Each row comes from the steps of one path. Every step used is in the known rows, and no mark comes twice. Write the path behind each row, first mark first.
In the rows, 100 means zero.
Known rows:
l/r: [96,121,89,99,106,86,111,104,88,98,99,121,85,95,87,99,101,121,100,105,104,112,96,92,101,102,125,100,99]
s/r/t/f: [113,106,92,101,93,92,96,101,88,95,96,118,114,84,84,100,107,120,84,91,92,111,113,102,85,120,99,81,93]
l/q/d: [85,114,87,83,114,94,118,111,90,117,106,134,100,86,87,99,102,119,73,102,104,104,103,96,120,94,108,94,89]
t/r: [98,104,102,82,114,92,113,99,96,90,114,108,108,96,103,111,91,117,102,93,92,109,94,99,99,102,91,97,85]
t/f/s/r/l/g/c: [101,100,95,100,123,94,102,99,94,113,122,122,97,86,98,66,93,107,97,95,75,127,108,104,85,115,108,92,101]
g/c: [112,100,91,100,108,94,118,106,88,98,115,102,108,97,103,85,88,99,101,104,91,92,106,110,91,108,98,104,104]
t/f/l: [105,85,89,103,124,117,111,92,112,113,106,116,95,84,112,86,90,92,88,102,89,116,112,102,92,111,91,111,106]
t/f/s/r/l/g/k: [105,103,100,98,122,98,97,102,97,114,123,121,104,88,97,74,92,109,94,95,77,130,105,102,83,116,109,95,105]
s/f/t/r/l/q/d: [113,110,86,93,105,119,120,105,92,110,84,139,114,83,79,105,97,123,87,106,90,108,111,81,90,114,105,89,86]
t/f/l/g: [107,84,88,107,127,115,117,91,113,114,105,129,95,80,115,80,95,95,84,106,88,120,112,102,99,111,99,112,110]
s/r/l/q/d: [105,125,96,91,110,87,101,108,84,95,108,121,97,97,75,107,96,133,75,95,96,109,102,94,94,111,100,79,82]
r/t: [125,97,83,106,88,105,110,97,98,93,72,113,102,87,105,104,108,111,100,103,96,95,109,105,89,105,112,84,96]
f/s/r/l/q/d: [89,121,103,89,111,88,92,121,94,108,110,116,83,98,82,93,90,135,108,90,89,119,94,95,87,97,108,69,79]
q/l/f: [92,103,82,102,117,98,87,98,100,113,105,146,105,90,95,105,104,114,84,108,87,97,119,109,108,93,109,102,74]
z/y: [77,102,96,97,96,104,110,102,93,102,106,102,104,91,101,94,117,92,93,93,103,102,93,97,100,88,108,96,110]
q/l: [101,106,85,98,106,101,86,101,97,101,106,124,101,99,107,116,101,101,77,107,91,98,110,110,104,92,95,91,71]
t/r/s/f/l/g/c: [109,109,91,93,118,94,131,98,94,98,106,132,115,91,99,90,92,126,109,84,84,104,94,90,84,107,97,92,78]
g/k: [121,108,106,93,107,104,102,114,97,101,116,98,129,103,101,105,88,107,92,103,96,101,97,103,87,111,99,110,115]
f/l/q: [108,100,95,96,123,117,127,111,117,108,95,129,86,90,98,105,82,116,93,108,113,100,101,92,105,107,98,102,89]
l/f/t/r: [87,92,93,102,119,106,110,98,110,116,97,146,106,78,87,100,88,138,115,105,86,106,113,100,93,105,120,107,92]
f/l/g: [112,91,92,110,118,117,122,106,122,103,88,127,86,88,115,99,89,113,98,111,101,105,101,96,103,98,99,105,99]
r/t/f/l/g/c: [135,86,71,111,109,113,128,93,103,103,79,134,101,72,116,84,100,107,89,109,84,106,119,110,85,115,110,94,104]
f/s/r: [84,110,112,94,101,90,83,121,100,106,111,104,92,101,84,91,91,124,122,87,93,116,93,97,87,100,103,76,84]
s/r/l/g: [114,117,100,103,105,88,99,101,90,88,104,115,97,98,84,101,100,126,85,98,93,111,100,95,92,112,104,84,91]
z/l/f: [87,95,90,111,113,97,123,102,100,101,110,131,107,95,69,93,104,113,102,97,118,100,115,118,101,90,97,117,105]
r/l/f: [115,105,91,109,122,98,107,88,101,101,93,122,86,96,93,91,96,120,101,109,88,99,109,98,88,104,120,103,97]
r/s/f: [102,113,92,110,92,98,103,94,92,110,88,117,114,101,87,80,111,107,111,79,94,94,96,85,80,105,109,86,86]
p/k: [115,102,98,91,102,111,89,99,110,98,103,120,84,96,100,93,91,87,102,93,97,99,111,94,103,104,91,110,113]
f/l/r: [106,107,87,104,119,110,121,111,111,100,90,124,75,92,102,106,84,124,103,109,106,109,98,91,93,100,105,101,94]
t/r/l: [116,109,98,85,122,94,118,93,94,82,109,108,94,100,105,113,85,122,99,97,85,109,94,98,88,104,96,92,82]
u/y: [102,90,106,112,108,99,97,102,115,100,80,107,114,95,100,92,89,86,91,93,102,93,99,61,107,106,99,101,90]

Write each row's path:
[100,100,83,106,126,107,117,92,105,113,105,130,88,84,107,80,91,106,93,96,88,121,106,98,86,111,105,105,100]
t/f/l/r/s
[112,101,94,98,96,120,113,103,98,108,84,126,120,86,81,104,98,112,100,103,92,106,110,82,87,117,101,95,90]
s/f/t/r
[96,101,100,98,119,97,92,98,97,113,119,112,94,91,95,76,93,105,99,91,79,128,106,101,83,113,103,89,97]
t/f/s/r/l
[97,114,108,98,108,90,90,115,100,102,106,112,84,100,88,89,91,130,117,93,88,119,92,95,85,101,112,73,84]
f/s/r/l/g
[99,96,91,112,105,100,131,102,99,90,108,127,102,97,85,95,107,104,92,101,119,106,105,118,109,88,96,108,107]
z/l/g
[93,119,83,109,103,90,132,104,85,92,105,133,99,101,65,93,108,118,102,88,120,107,101,107,89,92,105,99,96]
z/l/r/s/f
[94,111,99,88,112,86,115,94,94,93,112,114,107,98,104,102,92,125,112,77,86,105,86,98,86,99,96,86,75]
t/r/s
[87,104,85,100,119,96,82,106,103,119,107,146,98,91,95,99,100,119,98,105,84,103,115,108,103,90,114,95,68]
q/l/f/s
[103,110,95,90,113,97,120,98,97,98,102,123,112,95,97,99,93,125,110,80,88,105,92,87,83,105,93,88,73]
t/r/s/f/l
[85,107,85,94,113,98,135,112,91,100,115,134,102,94,71,103,103,113,78,97,124,104,108,116,112,85,89,101,96]
z/l/q/d
[91,104,78,102,119,102,94,97,103,113,102,159,105,85,99,111,94,131,93,102,78,101,115,109,93,94,113,90,60]
q/l/f/t/r/s
[108,110,83,97,104,97,106,108,90,103,95,133,109,77,84,102,102,131,74,92,93,113,115,100,90,116,97,79,87]
s/r/t/f/l/q/d
[119,106,79,107,113,112,126,110,110,96,75,131,76,85,104,108,89,129,102,110,104,107,103,94,88,103,111,94,91]
f/l/r/t
[119,92,82,104,100,106,108,95,100,107,82,121,99,80,107,84,105,107,103,99,83,111,113,109,82,110,115,83,99]
r/t/f/s
[109,107,96,88,129,92,118,90,96,92,109,123,97,93,98,104,87,131,103,99,83,108,100,97,91,105,105,100,84]
t/r/l/f
[98,100,98,100,120,96,96,97,98,114,118,121,94,87,97,72,97,107,96,94,78,130,106,100,88,113,109,90,98]
t/f/s/r/l/g
[114,114,98,79,128,92,128,95,93,87,112,122,93,96,97,111,85,126,92,99,92,110,95,94,97,110,102,92,78]
t/r/l/q
[84,108,87,100,117,93,78,109,99,117,110,148,101,91,87,100,100,126,95,102,85,106,116,106,101,94,110,90,66]
q/l/f/s/r
[123,93,70,102,110,114,124,96,102,109,78,138,98,71,110,94,102,114,80,105,88,108,118,106,90,109,107,88,97]
r/t/f/l/q/d
[112,99,93,106,89,124,106,103,100,112,78,121,116,89,80,98,102,104,99,107,96,101,113,84,88,117,107,96,98]
s/f/t
[89,91,91,112,112,110,104,98,112,121,90,141,103,80,86,94,93,131,114,108,90,102,114,100,94,104,125,107,99]
l/f/t
[115,107,89,100,103,98,108,105,94,99,95,130,109,80,81,101,100,126,80,94,98,111,114,99,88,124,99,82,88]
s/r/t/f/l/q
[121,103,90,101,102,120,119,99,97,105,81,134,114,85,85,101,98,117,95,109,88,108,110,81,88,118,110,94,92]
s/f/t/r/l/g
[106,109,90,112,99,107,110,97,101,111,83,121,107,99,92,83,103,111,112,81,95,94,96,84,76,104,103,87,83]
r/s/f/l
[106,114,98,105,109,94,94,102,94,97,100,124,98,94,74,104,92,138,95,98,90,107,108,95,81,115,109,86,87]
s/r/l/f/t
[106,116,99,104,110,87,92,101,91,96,105,119,100,97,73,100,97,133,92,95,93,106,107,94,86,114,106,90,89]
s/r/l/f
